In the rows, zero is written as 128.
Known rows, with every step that occurs:
J/F/S/B/A/Y: [149 120 118 113 123 109 193 201 144 103  58 177 149 117 139 136 118 130
  85 162 138  93 117 116 140 138 180 145 112 130  94  83 158 123 172 102
 170 175 111]
A/B/L/F/S: [148  49 149 162 103 109 149 143 159  73  82 122 134 123 170 195  97  97
 131 136 199 113 133 113 139  84 153 139  87 174 115 156 169 121 143  98
 126 120 105]
R/F/L: [128  72  98 160 130 122 145 140 165 141  91 111 123  93 137 190 135 126
 151 112 157 112  93 122 130 154 148 156 134 148 127  91  99 130 124  99
 145 169 193]
F/L/Y: [111  49  87 188 128 126  83 160 151 119  95 101 151 114 154 151 141 117
 120 107 138 154 110 131 103 147 132 149 127 138 131 138 122 132 149  99
 146 191 164]
F/L/Y/X: [ 91  59  75 187 112 122  78 149 155 106  87 103 159 118 136 151 115 140
 119  92 127 153 113 139 118 140 139 163 146 148 143 131 128 135 135  81
 169 192 184]
A/F/S/B: [141  77 130 162 112 133 162 118 141  60  70 162 126  97 149 181 132 119
 107 125 142 101 128  97 159 139 184 121 119 155 129 134 172 131 135 105
 134 186  92]
B/L: [133  99 120 142 136 138 118 150 168 108  87 113 146 119 157 152  89 106
 106 138 168 120 129 109 128  85 120 136 120 151 125 100 156 131 125 116
 148 144 139]
L/Y/X/F: [ 56  86 111 161  89 101 116 134 172  72  84 125 169 135 138 141  98 160
  91 126 106 160 170 160 152 139 166 115 125 168 139 125 111 150 124  97
 191 135 167]
Y/X: [ 91 138 106 148 106 130 130 125 152 102  95 120 154 125 110 158 100 166
 102 120 125 124 131 128 149 113 151 161 148 159 160 112 151 155  83  98
 179 139 178]
X/F/L/Y: [ 73  47 108 160 114 119 109 154 203 104  90 106 150 134 156 147 131 135
 131 127 125 155 132 152 131 157 145 103 118 132 109 124 133 133 141  95
 166 167 155]
S/Y/X/F/L: [ 82  98 130 158 105 121 133 139 184  54  94 110 140 136 120 157  86 165
 185 135  99 114 138 154 144 135 166 117 147 167 144 105 162 139 109  87
 230 150 154]
X/F/R: [ 82  97 134 102  81 128 175 153 202  90 132 124 153 124 135 115 146 151
  98 167 141 123 105 137 135 130 153  92 111 141 125  95 171 142 103 107
 161 139 131]
R/F/L/Y: [116  45  93 180 127 105 129 146 156 126  86 113 133  96 148 184 136 118
 143 109 147 134 110 132 122 160 157 148 125 162 123 108  74 128 146  96
 149 171 195]
A/B/L/F: [142  61 141 178 102 113 136 133 157  76  98 116 140 128 175 196  94  90
 134 144 203 116 148 129 139  86 154 126  72 174 118 158 160 124 145 102
 124  98 133]
S/B/L/Y/X/F: [ 96  80  88 179 109 103 118 148 185  70  68 162 146 127 162 164  89 103
 100 132 133 131 206 149 143 113 160 111  96 168  89 102 141 125 149 114
 194 123 160]
J/F/L/Y: [135  74  77 144 120 115 116 196 144 115  81 111 165 113 157 103 130 129
 122 125 146 132  94 141 120 146 155 132 106 130 110 130 135 121 171  70
 147 195 174]
R/F/E: [120 112 111 155  90 100 153 177 169 121  88 128 140  82 139 150 154 132
 144 134 160  93  97 116 140 132 159 150 100 165 142  80  88 145 101 117
 150 137 164]
Y/X/F/L: [ 59  95  97 138  98 138 130 141 201 100  91 103 150 142 117 150  91 169
 131 120 122 128 124 146 158 132 150 134 151 140 136  99 169 145 102  74
 201 166 188]
B/J/F: [132 129 107 130 138 119 133 183 155 155  97 120 137 106 139 120 172 132
 112 127 141  80 123 132 189  95 148 136  97 146 145 128 149 117 144  81
 139 148 150]
Y/X/F/S: [ 66 108 128 117  88 127 166 135 192  85  72 123 143 135 109 157  90 183
 115 123 108 121 126 127 175 136 156 136 160 152 138  93 166 145  87  87
 206 161 135]
J/F/L: [144  99  84 123 124 130 128 194 159 129  91 107 151 113 143 109 129 135
 133 128 157 113  79 132 126 135 148 139 116 121 116 117 161 120 150  70
 146 199 172]
B/R/F/E: [121 117 117 124 115  87 178 215 174 115 112 115 131  95 161 128 171 123
 116 159 163 113 123  99 121 143 174 168 101 155  98 101 100 148 119 120
 147 128 149]
Y/X/F/S/B/L: [ 75  98 106 133  95 128 161 141 204  78  57 141 137 134 127 162  75 159
 109 123 120 111 153 127 178 116 159 133 150 159 112  79 176 139 106  93
 214 157 134]
J/F/S/B: [162 111  99 116 113 115 181 193 145 106  61 158 133 103 139 127 141 139
 108 141 135  92 119 111 148 135 165 136 110 135  94 104 170 115 142  91
 160 186 110]
L/F/R: [126  91 127 140  67 106 172 143 136  96 136 110 158  92 167 150 129 135
  86 153 154 116 145 128 115 116 167 136  88 154 162 121 174 124 125  85
 113 125 145]
A/B/L: [140  74 137 164 120 132 121 139 168  79  97 124 141 136 152 178 109  99
 135 136 201 122 117 120 138  81 134 126  96 179 107 149 153 139 126 117
 135 114 128]
X/F/S/B/E: [ 95  79 131  98 115 116 166 181 212  92  70 158 117 123 146 162 157 147
 108 135 126 105 181 128 156 137 159 108 119 138  75  90 171 135 126 121
 177 160  87]
Y/X/F: [ 60 119 116 127  92 129 149 129 195  91  94 115 150 142 113 148  92 176
 109 135 114 125 142 147 168 127 163 122 143 153 138  98 158 150  88  92
 201 135 173]
B/A/Y/X/F: [ 61 142 149 135 113 126 163 141 179  94  90 157 171 157 122 156  70 143
  67 181 127 123 136 143 130 130 178 144 147 138 144  65 135 167 148 117
 200 115 167]
X/F/S: [ 89  85 145 109 110 131 174 146 204  99  75 124 131 127 130 160 136 158
 114 137 120 119 116 117 158 143 147 110 136 133 113  98 167 132 110 108
 172 161  87]
J/F/E: [141 133  95 120  83 106 137 230 162 114  87 122 170 104 145  66 143 145
 124 150 157  91  74 126 139 119 153 135  84 140 130 106 146 136 127  91
 148 165 146]
S/Y/X: [106 131 139 164 109 119 138 126 138  52 103 118 142 129 116 164  89 159
 168 138 104 109 150 141 139 112 166 136 146 185 161 114 149 145  97 106
 213 133 146]
L/Y: [107  83 118 180 120 110 104 141 133  94  93 123 160 115 156 149 139 124
  88 125 124 161 149 138 121 137 145 127 109 160 136 138 102 135 138 118
 145 141 137]
Y/X/F/S/B: [ 71 105 113 132  91 122 172 139 193  83  66 146 135 129 110 170  97 175
 109 125 105 115 152 132 175 136 164 133 145 156 119  92 173 142  96  95
 212 155 136]
L/F: [124 105 133 163  98 109 160 127 135 110 111 106 142 105 170 183 111 124
 100 138 147 123 179 136 128 125 158 136  91 144 154 129 157 121 132  90
 123 117 148]
A/Y: [124 122 154 166 123 118 139 160 142 108 115 115 160 133 142 185  86 126
  80 134 148 119 130 121 122 140 146 149 115 133 132 109 136 167 129 118
 150 122 137]

Rows:
[116 103 148 137 110 119 160 142 141  63  72 126 135 117 111 170 104 176
 150 120  98 102 113 101 148 124 159 161 174 174 152 102 167 133  96 104
 208 176  82]
F/S/Y/X
[ 68  70 101 166  91  97 137 140 173  67  63 150 156 124 140 161 112 155
  93 114  97 145 179 147 158 147 173 122 127 172 116 120 125 137 132 100
 204 145 136]
L/Y/X/F/S/B
[122  68 113 176 129 117  95 148 154  90  78 115 159 118 174 143  93 101
  95 129 155 144 149 124 121  99 131 128 108 164 126 116 121 130 152 114
 149 142 137]
B/L/Y
[124 107 118 133 129 131 171 148 150 111  56 188 125 104 130 171 160 124
  92 150 126 113 140  96 122 128 157 159 142 144 108  83 159 120 136 132
 167 173  80]
F/S/B/A
[ 81 134 114 158 113 118 162 147 178  88  88 192 152 141 132 177 100 121
  78 172 123 116 194 151 133 135 184 131 111 143 105  71 141 150 155 128
 205 115 164]
S/B/A/Y/X/F
[ 61 135 147 120  94 127 178 154 178  88 110 159 184 149 118 138  77 145
  61 187 129 120 111 144 123 126 183 144 146 139 151  62 143 168 142 112
 193 120 167]
B/A/Y/X/F/R
[ 98  74  95 146 132  88 156 182 167 107 101 107 133 106 162 154 133 125
 115 129 146 145 141 122 121 165 177 174 132 158  96 122  90 142 141  93
 164 154 188]
B/R/F/L/Y/X
[140  82 121 129 128 102 181 168 165 112  67 164 101  82 140 199 161 132
 114 117 150  85 165 106 150 136 169 150 127 161  91  77 112 130 126 122
 157 161 129]
R/F/S/B/E
[ 57 127 106 133  64 115 136 166 203  88  87 116 165 134 120 122 102 179
 125 138 125 115 120 141 170 120 158 134 121 152 145  92 154 162  84  95
 201 140 170]
Y/X/F/E
[120 126 112 173 127 134 148 117 148  82  86 200 138 110 151 163 148  93
  91 174 143 117 174 134 130 121 189 118  98 150 121 104 145 125 159 135
 152 139 137]
S/B/A/F
[108  55 102 193 106 133  98 116 140  55  88 120 158 112 155 153  95 126
 124 107 143 137 102 136 143 143 180 126 129 155 159 160 137 146 153  72
 143 195 175]
A/F/L/Y/X
[100 119 160 137 114 142 169 103 142  44  68 171 149 124 125 148 100 144
 122 174 117 109 108 116 143 117 204 136 162 170 175  95 153 142 144 113
 183 175 116]
B/A/F/S/Y/X
[141  84 118 150 122 108 191 143 155 114  62 163 107  82 133 211 151 127
 129 119 140  95 134 106 153 144 167 153 128 165 104  77 113 123 119 119
 162 155 125]
R/F/S/B
[ 82 149 147 149 121 127 156 142 152 104  93 156 174 150 120 162  79 138
  67 169 130 121 131 134 123 120 170 168 151 140 158  74 129 169 145 120
 189 124 169]
B/A/Y/X
[128  99 147 141 129 109 151 170 159  88 124 121 131 136 155 162 164 109
 114 156 186 139 129 111 129 121 164 144  90 161  88 176 146 146 125 123
 131 105 107]
A/B/R
[134  93  82 154 142  98 167 184 171 121 105 152 105  97 164 178 166  91
 119 141 155 117 182 114 119 156 174 156 103 143  60 111 125 121 150 117
 157 141 159]
S/B/R/F/L
[ 95  79 163 119 109 123 175 144 191  68  80 124 124 127 133 159 128 158
 151 147 105 109 132 123 154 145 159  96 141 153 117 100 167 130 111 113
 198 155  71]
X/F/S/Y
[143 109  68 165 140 113 126 189 161 152  91 152 119  97 147 149 183 105
 125 118 143  85 156 142 174 114 151 139  83 138 104 122 163 101 162  92
 157 161 160]
S/B/J/F/L
[ 76 124 138 154  75 107 142 181 187  85  97 114 179 146 131 153  57 159
  94 134 132 104 119 138 154 138 166 144 118 139 134  88 140 182 113  94
 201 116 165]
A/Y/X/F/E
[138  81 113 154 133  98 186 142 162 135  66 159  94  75 131 213 173 126
 124 109 137  83 146 106 178 131 166 155 125 168 116  84 108 112 126 112
 163 153 124]
R/F/S/B/J
[ 62  70 115 153  94 103 129 136 173  68  68 128 163 129 135 146 102 166
  92 113  96 149 150 143 156 145 165 125 138 172 138 121 122 144 119  95
 195 152 137]
L/Y/X/F/S
[144 114 122 100 101 111 184 184 139  70  63 130 149 116 123 117  94 172
 147 143 112  86  96 120 157 131 176 138 143 160 133 101 171 124 131  76
 197 185 115]
J/F/S/Y/X
[124  87 140 145 113 108 196 131 150  79  64 134 116  96 115 197 110 158
 164 119 115  85 113 109 159 142 181 158 163 188 143  77 111 134 104 103
 200 157 132]
R/F/S/Y/X
[127  68  99 159 115 113 141 155 154  79  45 162 134 104 144 173 105 124
  94 107 128 118 158 104 141 117 149 161 138 167 106 102 156 125 133 109
 182 180  97]
F/S/B/L/Y/X
[132  87 143 138 127  94 175 163 164  87 118 126 119 128 152 183 164 107
 130 151 192 126 133 114 134 131 180 140  89 175  81 160 111 145 127 118
 134  94 136]
A/B/R/F
[ 68 107 110 133 101 119 161 140 199 105  71 145 128 124 112 170 120 173
 110 113 104 101 158 136 201 118 164 141 146 158 128 100 169 133 104  88
 207 153 134]
Y/X/F/S/B/J
[ 77 103 133 162  99 119 136 162 186  93 100 104 168 155 128 179  47 153
 101 117 134 121 121 142 149 155 162 146 142 127 130  96 153 174 126  82
 196 142 182]
A/Y/X/F/L
[147 119 101 112 121 119 187 188 149 110  54 176 139 110 134 123 142 134
  97 163 133  95 121 113 141 128 175 138 119 136  98  87 163 114 158 101
 164 188 111]
J/F/S/B/A
[137 116 116 118 138 116 148 192 155 156  80 125 129  99 134 126 178 144
 114 115 136  75 105 113 194 102 147 153 118 147 141 124 158 111 141  81
 147 175 112]
B/J/F/S
[ 80 119 140 147  98 115 149 131 176  45 100 116 140 138 119 159  84 164
 170 148  96 111 153 153 156 126 174 106 142 178 149 103 153 142  99 103
 228 126 144]
S/Y/X/F
[ 76 121 137 152  78 108 137 161 186  45  96 116 149 131 124 134  93 171
 182 150 100  99 136 150 153 120 170 116 129 177 152  99 153 150  93 106
 232 129 138]
S/Y/X/F/E
[137  75 149 129 125  95 190 165 163  87 103 130 116 120 148 188 164 112
 128 147 187 122 116 100 142 134 180 152 109 176  80 155 119 142 126 116
 135 116 104]
A/B/R/F/S
[ 87  58 116 147 106 112 127 145 185  67  53 119 158 129 159 144  61 134
  97 121 131 138 145 126 150 108 147 130 140 174 124 101 141 136 139  95
 193 156 136]
B/L/Y/X/F/S
[138  93 116 146 120 130 161 156 149 109  65 160 117  96 134 183 155 128
 104 122 126 107 143  92 137 135 143 156 132 148 104 102 169 123 118 123
 160 174  73]
F/S/B
[168  95  97 115 121 117 173 200 153 101  52 153 136 106 152 127 115 125
 113 146 147  92 117 106 146 123 155 137 106 139  88  93 177 111 155  91
 162 187 104]
J/F/S/B/L
[134 116  99 148 140  92 183 177 160 111 103 159 107  98 164 179 168  98
 103 150 149 118 202 115 126 150 178 144  90 152  65 109 120 127 141 130
 160 117 145]
S/B/R/F
[130  92 148 125 122 116 119 179 165  87 110 135 133 133 141 168 170 121
 121 127 192 110 163 136 137  87 154 125  85 168  99 158 148 155 121 125
 129 113 127]
A/B/E
[120  87 111 126 147 102 166 189 170 128 109 105 119 108 165 160 153 111
 123 140 164 129 127 105 112 160 165 169 127 137  89 113 110 136 139 102
 145 154 165]
B/R/F/L
[126  96 140 104 143  98 208 180 160 113  96 121 111 102 154 161 156 129
  99 146 149 120 132  83 130 158 174 169 136 151  93 104 111 137 125 115
 149 148 113]
B/R/F/S
[129  84 143 148  96 107 182 138 136 105  85 114 131  95 166 190 121 139
  98 129 136 111 156 109 136 131 159 154 117 143 150 118 170 115 129  88
 125 154 100]
L/F/S
[105  53  85 183 116 102 128 137 160 114  77 114 141 101 140 187 114 135
 139  99 140 133 113 136 135 152 168 159 136 166 134 103  78 135 133  84
 168 168 213]
R/F/L/Y/X
